Each row comes from the steps of one walk. Every step used is in the known rows, and no mark comes twice. Write the walk behind each row, first mark first.
Known rows:
T -> U: [-11 -13   1 -15  -8   0   6   5  -1  -4   1  -3   0  26  -5  14  11  -2
   4 -15  -4 -28]
N -> U -> A -> T: [  0  23 -11  -4  -5 -11  -3  14  10  19  12   6  -8   0 -10  27 -13 -17
  14 -25  -1   3]
A -> H: [ -8  -3  12  -2  24   5  -2  13   1  -3  -6   2 -16  -9  10  -3  11 -14
 -21   4 -14   3]
J -> U -> A -> H: [ 11   6   5 -23  20 -11 -11   7   4  12  -5  -4  -4 -30  -3  30 -19  -5
  -4  -4 -16  25]
J -> U -> Q -> A: [ 16   0   3   1   7 -12  -1  -9  -5   3  -3 -13  11 -13   2   4 -24  29
   4   7  -4  20]
T -> U -> A: [ -5  -5  -5 -22  -8   0  -1  -2   5  -4   3  -3   6  11  -3  41 -14   0
  10 -24  -3 -11]
J -> U: [  3  -6  10 -16   5 -11   4   9  -3   7  -9  -6   2   4 -16   3   5   1
   1 -13  -2   1]
T -> U -> Q -> A: [  1  -6  -6   0  -5   0   2 -13  -2  -9   8  -9   8  10  12  14 -18  26
   7   5  -6  -9]
T -> A -> N -> U -> J: [  9   1   1 -10 -32   6   9   4  -7  -3   5  13  13  26 -24  -7  23  -8
  15   3   4 -22]
H -> A -> T: [-16   7  -1  10  11  -4  -8  12   7   1  -3  -3  -3  -3   2  17  24 -11
   2  -8   9 -32]
N -> U: [  0   1   5   2  -2   3   8   9  -2   7   4   6   1  22 -24  -3  10  -5
   1  -8  -3 -10]
U -> J: [ -1  -2  10   2  -2   3  14   7 -13 -22  -6   9   0  18  -7 -30  28  -8
  -3  -7  -6  11]
J -> U -> N: [  4 -13   9 -33  -5 -19  11  -6   3  10  -9  10  -1 -13 -19 -32   2  -2
 -11  -9  12  -8]
Q -> A -> H: [ -6  -1   8  16  31   7 -13   6   5   0  -3  -7 -13 -20  11 -10   2  -7
 -26  31 -11  26]
A -> U: [ -7  -2  -5   6   3   3   1  12  -9  -3 -11   8  -2   0  15   0  17 -11
  -4 -14  -6  15]
N -> U -> Q -> A: [ 13   7  -2  16   1   4   3  -9  -3   2  11   0  13   5  -7  -2 -19  21
   4   9  -4  11]
A -> N -> U: [  0  -5   6  -5 -15   6   8  -5   2  10   3   2  -9  14 -24 -38   8 -10
   0  -3  14  -9]
Q -> A -> N: [ -5 -11   8  11   5  10  -6 -13   6   1  -5 -12 -15 -11   2 -43  -2  -3
 -17  36  21  16]
T -> A: [ -4  -6   6  -3   7   2  -1  14   0  -5  -5   2  10  13   8  49   7  -3
  -3  -6   0 -29]
N -> U -> A: [  6   8  -2  -3  -4   2   0   0   3   7   7   4   8   7 -19  21 -14  -4
   8 -19  -1   8]

Which walk is each row?
[-20   1 -11  -6  -6  -5  -6  10   7   1   4  -7   3  12  -3  36  26  -5
  15 -13   4 -56]
H -> A -> T -> U
[ 10  -2   4  -6 -19   3  16 -18  -4   2   8   4  -2  11  -8 -29 -16   8
   5  -8   8 -15]
A -> N -> U -> Q
[  9   4   0  10 -22  11   4  -9  -6   0   6   1  -1  12 -30 -68  16  -4
   2  28   9  27]
Q -> A -> N -> U -> J
[ 11   4   2   0  -7   0  15  -4  -7  -2   9   7   9  18  -7   5 -11  14
   7 -22  -8 -14]
N -> U -> Q
[ 11  12  -1  16  13   5  -5  -4   1   3  12   1   1 -13   3  -2 -20  14
  -8  16 -22  19]
N -> U -> Q -> A -> H
[  3   0   3  12  -9  10  -5 -11   6  13   5  -6  -6   2 -23 -42  -1  -4
  -6  28  18  13]
Q -> A -> N -> U
[  3   1  -8   6  -3  -1   9   0 -14 -11  -6  11   4  -3  30   5  -4  10
   4 -19 -11   7]
A -> U -> Q
[ -5 -11  -4 -28 -20   3  -1 -17   8  -1   2  -7  -6   2  -4   4 -17  -5
   8  -8  14 -14]
T -> U -> A -> N
[ -1  -3  -5  -2   8   0  -5  -8   1  -7   9  -7   0  -7  22  17 -19  18
  -5  17 -23  -2]
T -> U -> Q -> A -> H
[-11  10  -3  18  14  -5  -9  14  10   9   1  -7 -21  -8  14  -8   5 -12
  -7  13   6  14]
Q -> A -> T
[  4  -7   6   8  -1   5   1 -26   1  -6  -1  -9  -8 -15  15 -36 -24  17
 -10  23  16  12]
U -> Q -> A -> N
[ -7 -11  -8   1  -3   0  -3 -10  -1  -3 -12  19  14 -21   1 -19  23  -7
  -9  -4  14 -20]
H -> A -> U -> N
[  5   1   4   1 -24  12   5 -13  -9  -8   2   4  16  17 -39 -44  38  -5
  12   5  13 -19]
H -> A -> N -> U -> J
[ -7  12  -5  -6   9 -14  -4  12  11   7   1   1 -17 -12  15  22 -13 -18
   3 -20   4   8]
U -> A -> T
[ -2  -7   7 -12  -4   4  -1 -16   6  -2  -6  -4 -11 -13   2 -14 -18 -10
  -6  -1  21  10]
U -> A -> N
[  4   4 -11   1 -12   3   3  21 -17 -16  -8  19  18  14  14  27  32 -10
  13 -13 -15   2]
T -> A -> U -> J
[  1   1  -9  11   1   4  -2  -9 -13 -14  -8   6  25 -11  21  23   7  16
  10 -15  -3 -15]
H -> A -> U -> Q
[  5   1   4  18  12   1   1 -12  -2 -11   0  -6   4  -7  18  -3 -19  21
  -8  16  -1  15]
U -> Q -> A
[ -3   4  -9  22   8   6 -10   6  -4   1  -9  -1   0 -11  16  -7  10  -2
  -6  11  -4  37]
Q -> A -> U
[ 12  -1   4 -20   5 -13  -4   2   2   8  -7  -6   7 -13 -12  25 -20   4
   7 -14   0  17]
J -> U -> A
[ -3  12  -6  17  12  -9  -2   2   5   1   6  -4 -13 -13  29  -1 -18  10
  -1   3   1  11]
U -> Q -> A -> T
[-14   6 -14   3  -3  -6  -7  13  11   9   9 -10 -14   7   7  11   5  -6
   7   2  -2  -7]
Q -> A -> T -> U
[ -6  -5   6  -5  21   3  -9  19   4   0  -4   5   1  -6  17  53   7 -12
 -13   7 -17 -23]
T -> A -> H
